Known rows, with every step that occurs:
buva/viretep: [ -2   2   5 -12   0 -14  -2   2  -1  -3  -3 -13  -4  -3  -9  -6  -8  -3
   6  -1  -2  -6  14   1 -13   3  11   3   0   4   2  -2 -20  -3  -7]
kopi/kadibu/bafebi: [ 18 -22   2   4 -12  -7 -18  11  -9   0  13   6   1  -4  -6  -2  -9  -5
  -9  12   6   3  -1   9  -1   1  -6   1   7   5  -4   3  -7   6  15]
bafebi/gozo/zikasi: [  4  -9   9  19  10 -10 -10  -3 -10 -30 -12   0   2  -9  -3  16   2  31
 -11  11  -2  10   3  -3  -3  -8  -6  -1  -5 -12  -2   0   2  17 -22]
viretep/buva: [ -5  -6  -1 -14   5 -11   9   0  -1 -12   4 -22   4  -3 -11  -8 -12  11
  19   7  -2 -11  11   3  -3   2  10   3  -1   1   3  -6  -8  -1   1]
kopi/kadibu/fega/viretep/buva/veve: [ 13 -23   5  -7 -10 -11 -11  11  -4   5  10  -2  -4  -2 -10   6 -12  11
 -11  13   2   4  16   5  -6   2  -5   2  11   4   3  -4 -14  -4  14]
zikasi/gozo/fega/marug/vumot: [  1  -4 -15  17 -39 -10 -11  -4   0 -16  -6 -10  10 -13  -6 -17  -1  39
 -25   8   6   0  -2   6   8  -2  -3   7   1 -29  -3  -1  10  14  -8]
fega/viretep/buva: [ -5  -9  20 -15   0  -7  15   2   1  -2   8  -9   1  -6 -14  -4  -7   6
  -3   3   1   3  15   0  -9  -3   3   4   7   0   0  -7  -3  -1  -9]
vumot/pilefet: [  5  -5   7   3   1 -11   7   3   3  12  -3  -4   8  -8  -4 -22  -4  21
  13  11  11  -7  -2   8  -9  -6  -5   3  -6 -13   5   0  -4   3  -7]
kopi/kadibu/bafebi/gozo/fega/viretep/buva/veve: [ 15 -20  24   4 -11 -11 -14   9 -12 -11  14  -6  -5  -8  -8  15 -12  18
 -16  13   0  13  12  -1  -1   3 -12   1   6  -2   1  -2  -7   3  13]
marug/vumot/pilefet/fega/viretep: [ 15 -12  23  -3 -26 -11  13  -2   7  29  -6   4   3 -22  -5 -48   2   3
  -9  13  19   0   0  18 -15 -11 -17  11   0 -36  18   0   0   0  -9]
kopi/kadibu/fega/viretep/buva: [ 16 -27   3  -3 -14  -8 -11  10  -3   4  11   3   0   1 -10   0 -11   6
 -15  15   4   3  10   7  -5   0  -6   3  12   3   0  -3  -9   1  11]
pilefet/fega/gozo/bafebi/kadibu: [  8 -18  27  -4 -19  -8   1   1  -4   7  -4   1   6 -25  -6  -8   2  21
  -9  15   9   7   3   3   1 -15 -11   7   3 -22  18   4  -4  10   3]
marug/fega/viretep/buva/veve: [  3 -11  27 -19  -1 -11  15   3   5   9   1 -10  -8 -14 -11 -20  -8   2
  -2   6   9   0  15   5 -10  -1   1   4   8 -14  15  -5  -9 -13  -5]
zikasi/gozo/fega/viretep: [ -3  -5   3  16 -29  -7  -9  -2  -5 -25  -7  -2   7  -8 -10   5  -2  36
 -25   5   0  10   3   0   5  -3   3   3   4 -20  -4  -1   8  11  -9]
vumot/marug: [  4  -6  14   1  -3  -9   8   2   3  18  -2  -4  11  -9  -3 -26  -1   8
   9  13  11  -7  -2  11  -8  -4   0   2  -7 -14  -1  -1   0   2  -6]
bafebi/kadibu/fega/pilefet: [ 14 -21   0   9  -4 -10 -17   6  -1  -6   6 -14   5   0  -1   2  -5  37
 -13  16   7  -5   3   0   1  -9 -14   3   8  -7   2  -1 -11   5   5]
zikasi/gozo/bafebi/kadibu: [ -7  -7 -16  20 -21  -8 -13  -2  -8 -33  -8 -12  11  -8  -5  16   3  43
 -13   6  -2   5  -1  -8   7  -8   4  -1  -1 -18  -8   2   3  15   2]
kopi/kadibu/bafebi/gozo/zikasi: [ 19 -23   6  17  -6  -8 -22   8 -14 -16   7   9  -1  -7  -3  13  -5  13
 -18  16   3  12  -1   3   0  -1 -13  -1   3  -1  -4   3  -1  15   3]
vumot/marug/fega/gozo/bafebi/kadibu: [ 10 -16  35   4 -15  -8   9   2   4  25  -4  -4   9 -22   1 -29   2  22
  -4  16  21  -2  -6   7  -2 -12 -11   1  -2 -29  12   3   1   1   0]
kadibu/bafebi: [ 11 -11  14  -1   0  -6  -9   4  -8  -4  12   5   1 -11  -8 -12  -5  -2
  -7   4   5  -1  -5   6   0   1   0   2   3   1   2   2  -6   4   8]
gozo/fega/pilefet: [  2  -6  -2   9 -29 -11 -12   1  -3  -8   5  -9  11 -10  -6  -9  -4  40
  -9  11   6  -1   3   6   5  -1  -9   7   3 -13   2  -1  -3   8   1]
marug/vumot/pilefet/fega: [ 16 -10  12  -1 -24 -13   8  -3   6  24  -9  -1   4 -21  -4 -50   0   6
   0  15  18  -6  -3  20 -12  -9 -13  11  -4 -36  19   1  -3   1  -4]
zikasi/gozo: [ -3  -4 -11  10  -9  -7  -6  -1  -4 -20 -12  -7   5  -3  -8  -2  -4  21
  -6   3  -1  -3   0   1   0  -4   8   1  -1 -13  -8  -1   5   9 -14]
bafebi/kadibu/kopi: [ 14 -22   4  10   8  -8 -13   5  -3 -18   8 -15   5   1  -2   4  -5  23
  -6  15   6  -1   4  -2   5  -4  -2   1   6   1  -3   0  -5   3  14]
gozo/fega: [  3  -6   4   7 -18 -11 -14  -1  -5 -20   0  -6   9  -9  -6  -3  -4  26
  -6  12   1   2   2   8   6   1   4   6   1 -10   4   0  -8   6  10]
kopi/kadibu: [ 10 -19  -7   3 -11  -9 -13   8  -4  -3   2  -2   4   1  -4   1  -8   1
   0  15   3   0   5   9  -6  -2  -2   3   6   4  -8   0  -7   5   5]
vumot/marug/fega/viretep/buva/veve: [  4  -9  34 -13  -3 -11  23   3   8  31   0  -9   0 -17  -6 -34  -4   5
   5  11  16  -3   9   9 -12  -2  -2   3  -2 -24  13  -4  -3 -12  -6]
zikasi/gozo/fega/pilefet: [ -3  -3 -15  19 -33 -10 -14  -1  -5 -21  -6 -10  11  -8  -7  -3  -4  49
 -16   7   2  -1   0   1   8  -3  -3   4   1 -22  -4  -1   9  13 -10]
zikasi/gozo/bafebi: [ -9  -3 -17  16 -25  -8 -10  -3  -9 -24  -9  -2  10 -11  -9   3   4  33
 -10   1  -1   3  -2  -3   6  -5   7   0  -3 -16  -8   2   4  14  -3]

Rows:
[  9 -12  34   0 -17  -7  12   1   4  32  -4   4   9 -25  -2 -38   2  14
  -2  12  22  -4  -7  11  -4  -9  -8   1  -3 -28  12   3   3   0  -4]
vumot/marug/fega/gozo/bafebi
[ 13 -11  22   0 -35 -11   9  -3   3  28  -7   4   7 -31  -5 -47   3  18
  -7  12  20  -2  -6  15  -9 -13 -18   9  -3 -38  21   3   0   6  -1]
marug/vumot/pilefet/fega/gozo/bafebi
[  5 -17  -5  15 -13  -8 -15   2  -8 -22  10  -7  12 -10  -4   9   5  34
 -10  11   4   6   1  -6  10  -5  -1   1   3  -4  -3   3  -6   9  24]
gozo/bafebi/kadibu/kopi
[ 21 -23   9  16 -18  -8 -22   9  -9  -6  14   3   3  -7  -2   1  -7  16
 -22  18   7   8   0   5   4   0 -18   3   5  -5  -4   2  -1  12   7]
kopi/kadibu/bafebi/gozo/fega/marug
[ 14 -14   3  -8 -24 -10   7  -1   7  26  -2  -1   3 -21  -5 -45   2  -3
 -11  15  15  -4   3  17  -6  -7 -13  15   2 -29  14  -1  -1   6 -10]
pilefet/fega/marug/vumot
[ 10 -12  25  -4  -8 -10  16   3   6  28  -3   8   6 -17  -7 -29   1  12
   0  16  15   3   4  10 -12 -10 -13   8  -3 -27  17   0   0   1 -13]
vumot/pilefet/fega/viretep
[ -2  -4 -16  17 -29  -9 -11  -2  -2 -20  -5 -10  11  -9  -7  -5  -2  42
 -19   8   2   1   0   2  10  -1   0   5   0 -22  -5  -1   9  15  -9]
zikasi/gozo/fega/marug
[  8  -9  -5  -2 -21  -8   3   0   8  16   4  -7   5 -14  -4 -38   0   7
 -13   8  13  -8   0  12  -7  -4 -12   9   5 -16  -2  -3   1   8 -12]
fega/marug/vumot
[  6 -17  -8  13 -18  -9 -16   3  -5 -10   8  -6  12 -12  -3   5   6  39
 -18  13   5   4   0  -4   8  -6  -8   3   4 -10   1   2 -11  12  18]
gozo/bafebi/kadibu/fega/marug
[  0 -13  25   4 -14  -5  -5   1  -6  -7   2  -5   9 -19  -5   9   0  35
 -10   7   6   5  -1  -6   2 -14  -9   0   6  -7   3   3  -4  12   4]
fega/gozo/bafebi/kadibu
[ -2 -11  -3  11 -13 -10 -11   0  -7 -22   2 -11  12 -10  -3  14   5  32
  -5  10   1   6   2  -5   4  -8   0   2   1  -7  -3   2 -10  11  16]
gozo/bafebi/kadibu
[ -8  -4  22 -20   3 -10  16   4   1   0   7 -15  -5  -9 -14   3  -9  11
   2   0  -2   4  22  -3 -11  -1   4   3   7   1   3  -8  -9  -7  -5]
fega/viretep/buva/veve
[ 11 -18  18   2 -15  -5 -14   4  -7   4   3  13   5 -19  -9  -9  -1  28
 -19   6   8   0  -5   3   5  -8  -7   1   6  -7  11   3  -9   7  10]
kadibu/fega/gozo/bafebi
[ 15 -15  23   4 -32 -12   7  -3   3  22  -6  -4   7 -29  -1 -37   3  25
  -9  16  20   0  -4  12  -7 -16 -21   8  -1 -39  21   4  -2   7   3]
marug/vumot/pilefet/fega/gozo/bafebi/kadibu
[ 14 -23  25  -1 -18  -6  -2   3  -5   8   3   4   6 -25  -6 -11   2  22
 -13  15  12   7   1   2   6 -12 -11   7   4 -20  18   5  -1   8   9]
pilefet/fega/gozo/bafebi/kadibu/kopi
[  1  -9  18   4  -4  -4  -1   0  -6  -8  -5   6   4 -21  -7   6  -2  29
 -12   5   6   7  -1   0  -2 -10  -5   0   4  -6   7   2   3  16 -15]
fega/gozo/zikasi
[  7  -9  21  17  -2 -11 -14  -2  -7 -28  -8  -8   5  -6  -3   5  -4  32
 -11  13  -1   5   3   2   2  -4  -6   3  -3 -15  -1  -1  -3  10  -9]
bafebi/gozo/fega
[ 21 -23   9  17 -21  -9 -25  10 -11  -7  13   2   2  -6  -3   3  -8  21
 -20  17   6   7   0   4   2  -1 -21   2   5  -6  -4   2  -1  11   6]
kopi/kadibu/bafebi/gozo/fega/pilefet
[ 12 -13  37   6  -3  -8  -8   2 -11 -19  13  -1   0 -13  -9   2  -7  21
 -20   8   1  10   2  -2   4   0  -9   2   1 -10   6  -1  -1   7   3]
kadibu/bafebi/gozo/fega/viretep/buva
[  9 -18  -7  14 -29 -10 -16   0  -3  -7   6  -6  10 -16  -2  -7   7  36
 -23  13   9   2  -2   1   6  -8 -12   5   5 -17   3   2 -10  12  19]
gozo/bafebi/kadibu/fega/marug/vumot
[ 15 -23  22   5   3  -7 -14   5  -3  -8   1 -10   3  -5  -2   6  -7  30
 -16  15   6  -1   1   0   2 -12 -10   0  10  -5   7   1 -11   5   8]
bafebi/kadibu/fega/gozo
[ 15 -11  19   3 -27 -11   9  -4   3  22 -11   5   4 -30  -4 -41   2  20
  -9  15  20   1  -4  16 -10 -13 -19   9  -3 -39  24   3   3   9 -10]
marug/vumot/pilefet/fega/gozo/zikasi
[ 10 -11  16   1 -14 -10  11   4   8  37  -2  -3   8 -15  -1 -46  -1  11
   3  15  22 -11  -3  14  -8  -6 -12   4  -3 -28   8  -1   3  -3 -13]
vumot/marug/fega/pilefet
[  9  -9  38   1   0 -11  -7   3 -12 -18  13  -7  -5 -16 -10   7  -8  26
 -17   6  -1  11   8  -4   3   2  -8   1   1  -9   8  -2  -6   2   6]
kadibu/bafebi/gozo/fega/viretep/buva/veve
[ 12 -13  38  -3  -7  -7  14   2   7  35  -6   1   6 -20  -2 -42  -3   7
   1  14  22  -7  -6  14  -8  -9  -8   1  -2 -26  12   1   3  -3 -11]
vumot/marug/fega/gozo
[ -1 -12 -17  24 -21  -7 -16   0  -9 -33  -2  -9  11  -8  -6  12   3  44
 -17   6   1   5  -2  -8  12  -6   3  -1   0 -15  -8   2   6  14   8]
zikasi/gozo/bafebi/kadibu/kopi
[  6 -14  26  -8 -21  -7   4   0  -4  14  -4   9   6 -28  -9 -18   2  12
  -7  11   9   5   1   6   0 -12  -7   8   2 -21  19   4  -3   8  -1]
pilefet/fega/gozo/bafebi
[  9 -13   6  -3 -14 -10   2   4   5  16  -1  -4   0 -12  -4 -35  -4  10
  -4  10  16 -10   1  10  -6  -5 -11   6   6 -19   9  -1  -2  -3 -13]
marug/fega/pilefet
[  6 -19  24   7 -13  -4  -8   3  -7  -7   7  -2   8 -19  -5   5   0  36
 -14   7   9   5  -2  -7   7 -12  -9  -1   7  -4   3   4  -1  10  11]
fega/gozo/bafebi/kadibu/kopi
[  3  -7  -3   7 -23 -10  -9   0   1  -6   6  -8  12 -11  -5 -12  -2  32
 -13  13   6   0   2   7   7   1  -5   9   3 -12   1  -1  -2  10   2]
gozo/fega/marug
[ 25 -27 -11   9 -27 -10 -14  10   3  25   8   4   5  -7  -2 -29  -6  15
 -17  20  16  -6  -2  16  -5  -3 -21   6   7 -13   3   0  -5   6   8]
kopi/kadibu/fega/marug/vumot/pilefet
[  5 -17  -4  13 -15 -10 -19   2  -8 -19   4  -4  10 -10  -4  10   5  36
 -14  12   2   5   0  -3   7  -7  -3   2   3  -8   2   3 -14  10  23]
gozo/bafebi/kadibu/fega
[  9  -8  -2   2 -22 -10   9   0  11  27   3  -6   8 -17  -2 -46   0  17
  -7  10  19 -10  -3  13 -10  -7 -18   9   0 -23   3  -3   3   7 -14]
fega/marug/vumot/pilefet
[ 25 -24  10  16 -28  -9 -22   7  -8  -1  12   2   1 -11  -2 -10  -6  12
 -28  18  10   7  -2   9   1  -1 -22   4   6 -12  -2   2   0  12   9]
kopi/kadibu/bafebi/gozo/fega/marug/vumot
[ 10  -7   0  11 -36 -12  -4  -2   5   8   4  -8  12 -18  -3 -33  -1  36
 -15  15  15  -2  -2  13   3  -2 -15  10   0 -28   8  -1   0  10   2]
gozo/fega/marug/vumot/pilefet
[ -1 -12 -16  22 -22  -9 -19  -1  -9 -30  -7  -7  10  -8  -6  13   3  46
 -20   7  -1   4  -2  -6  10  -7   2   0   1 -19  -4   2   0  14   7]
zikasi/gozo/bafebi/kadibu/fega
[  4 -14  23 -19  -8  -9  17   1   2  11   2  -2   0 -15 -13 -18  -4  -3
  -3  12   5   5  15   8  -8  -5  -2  11   4 -17  16  -4  -4  -1  -8]
pilefet/fega/viretep/buva
[  5 -17  -8  14 -22 -10 -18   3  -7 -12   7  -6  11 -11  -3   7   5  45
 -15  12   5   3   0  -4   7  -8 -11   2   4 -10   1   2 -11  11  17]
gozo/bafebi/kadibu/fega/pilefet
